Each row comes from the steps of one path. Every step used is in the known rows, and no mark comes twice. Write the path behind each row, first mark first.
Known rows
m > x > f > w > r: [ -4  17  23  29 -14 -42 -15   0  40 -28 -14 -34  92  45  21  30  -8 -45]
f > m > x > r: [ -8  45 -15  15 -42  -1 -27  -8 -32 -35 -48 -31  29  14  23  10  13 -78]
m > f > w > r: [-22  -6  51  30 -27 -24 -39   4  11  -2  10  -8  85  54  33  17 -22 -50]
x > r: [ -9  33   4  14 -21   4 -41   2 -12 -35 -34 -20   5   4  55  29 -25 -54]
m > f: [-20 -15  14  -1 -39  24 -54  -8 -22   1 -17  -2  33  31  43  34 -25 -28]
r > w > f > m > x: [ -7  35   5  20 -54  25   1  19 -24 -15  18   3  71  -4   2  29 -17 -39]
r > f: [  3  26  17   5 -42  39 -26  18 -31 -11  -4  -2  44   8  38  38 -32 -35]
f > x > r > w: [ -6  53  31  13 -33  10  -9  39  -8 -28 -30 -14  26 -11  27  61  -1 -52]
x > m > r > f: [ 14  34  15  31 -52  32 -36   1 -45 -30 -21  -1  63  35  41  23 -24 -59]
m > r > f: [  0  24   5  19 -41  11 -39  18 -19 -21 -25  -8  80  29  18  32 -27 -50]
r > f > x: [ 15  30  17  -9 -60  49 -18  42 -20 -19 -21 -14  59  15  17  59  -2 -37]
s > m > r > w > f: [-16  52   3  48 -70  12 -24  10   8 -23  18  18  82  30  17  24 -58 -24]
s > m: [-16  39 -13  18 -68  48 -36 -22 -11 -13 -13 -17  15  24  49   4 -29 -23]
s > m > r > f: [ -3  53  -5  37 -79  23 -36  -2 -17 -18 -17  -2  76  49  22  14 -36 -42]
m > r > w > f > x: [ -1  27  10  20 -51   8 -21  54  19 -33  -6   1 102  17  -8  61 -17 -38]
r > f > w: [ -5  28  56  15 -26  14  -7   8 -20   5  13   6  63  14  28  24 -24 -36]
m > x: [-16   4 -35 -10 -30  34 -43  -7  -9 -15 -45 -41  30   9  31  23  12 -31]
f > m > x > r > w: [-16  60  11  28 -38  -2   0   5 -39 -21 -26 -15  32 -12  16  21   3 -69]
x > r > w: [-18  48  31  29 -16   2 -15  15 -19 -23 -10  -3   9 -19  48  40 -34 -46]

Write each row's path
[ 22  24  -5  19 -69  30 -43  22   0 -53 -27  -8  81  46  22  47  -7 -51]	w > f > x > m > r
[ -1  11 -14   1 -27   5 -31 -11   6 -24 -39 -28  41  23  30  47 -14 -22]	m > x > f
[-11  56  34  45 -64  -4 -19 -12  -8  -4  -2   9  94  54  10   1 -28 -45]	s > m > r > f > w
[-12  18   4   0 -96  44 -44  -4 -10  -2 -27  -6  44  58  25  41  -5 -23]	s > m > f > x
[  4  43 -12  19 -52  -8 -28   9 -17 -47 -19  -8  55  23  20  26 -13 -69]	w > f > m > x > r
[-11  24 -24   3 -52  32 -23 -13 -32 -14 -33 -34  40  11  12   2  17 -55]	f > m > x
[-16  53 -33  17 -59  12 -43 -22  -9 -31 -52 -31  12  32  46  14  -2 -46]	s > m > x > r
[ -2  65  44  46 -45  -6   2  28 -27 -36  31  25  48  -8  27  36 -53 -63]	x > r > w > f > m
[ -1  22  -7  28 -43  27 -48 -21 -26 -35 -38 -20  38  30  47   8 -10 -56]	x > m > r
[ -4  44  33  34 -55  28   7  24 -28 -15  44  20  60  -9  16  28 -48 -38]	r > w > f > m
[  0  34  23  45 -45  18 -23  11 -18 -33  15  18  68  14  38  35 -46 -42]	x > m > r > w > f
[  7  29  17  23 -44  19 -29  40  -8 -29   5 -20  76  27  41  33 -36 -52]	w > r > f
[ 20  33  17  10 -63  29 -20  64   3 -36 -13 -30  91  33  19  54  -5 -57]	w > r > f > x
[ -5  42  38  14 -15 -22 -14   8 -18 -14 -28  -8  61  21  24  32   5 -59]	m > x > r > f > w
[ 24  25   8   3 -70  59 -28  21 -12 -41  -4  -6  44  26  42  53 -10 -34]	w > f > x > m
[ 14  29   3   7 -60  20 -33  43  -8 -28 -44 -18  96  37  -4  52   3 -55]	m > r > f > x
[-25  67  -6  30 -52  11 -16  -9 -14 -18 -29 -14  17   6  38  25 -10 -37]	s > m > x > r > w
[-26  21  43  45 -63 -11 -35 -17  14   1  15  -1  81  73  38  -1 -31 -41]	s > m > f > w > r
[  4  38  14  45 -49 -24 -19 -12  -7 -38 -23  -8  77  40   5  22 -35 -61]	x > f > m > r
[ -8  46  33  31 -23  -5 -17  34  -5 -35  19  19  37 -10  46  55 -59 -37]	x > r > w > f
[  1  38   4  -2 -39  12 -34  25  -2 -41 -52 -31  22  13  34  51   8 -58]	f > x > r
[  0  26  54  44 -14 -41  -9   6  36 -30  13 -17  82  40  34  29 -40 -46]	x > f > w > r
[  8  39  25  31 -48   4  -4 -13 -20 -26   0  -3  41  20  26  27 -39 -45]	x > f > m
[  1  29  25   6 -51  37  -8  54   6 -21  15   4  65  -4  10  68 -23 -20]	r > w > f > x
[ 13  36   7   5 -48   5 -35  43  13 -56 -23  -8  48  23  32  69 -18 -50]	w > f > x > r
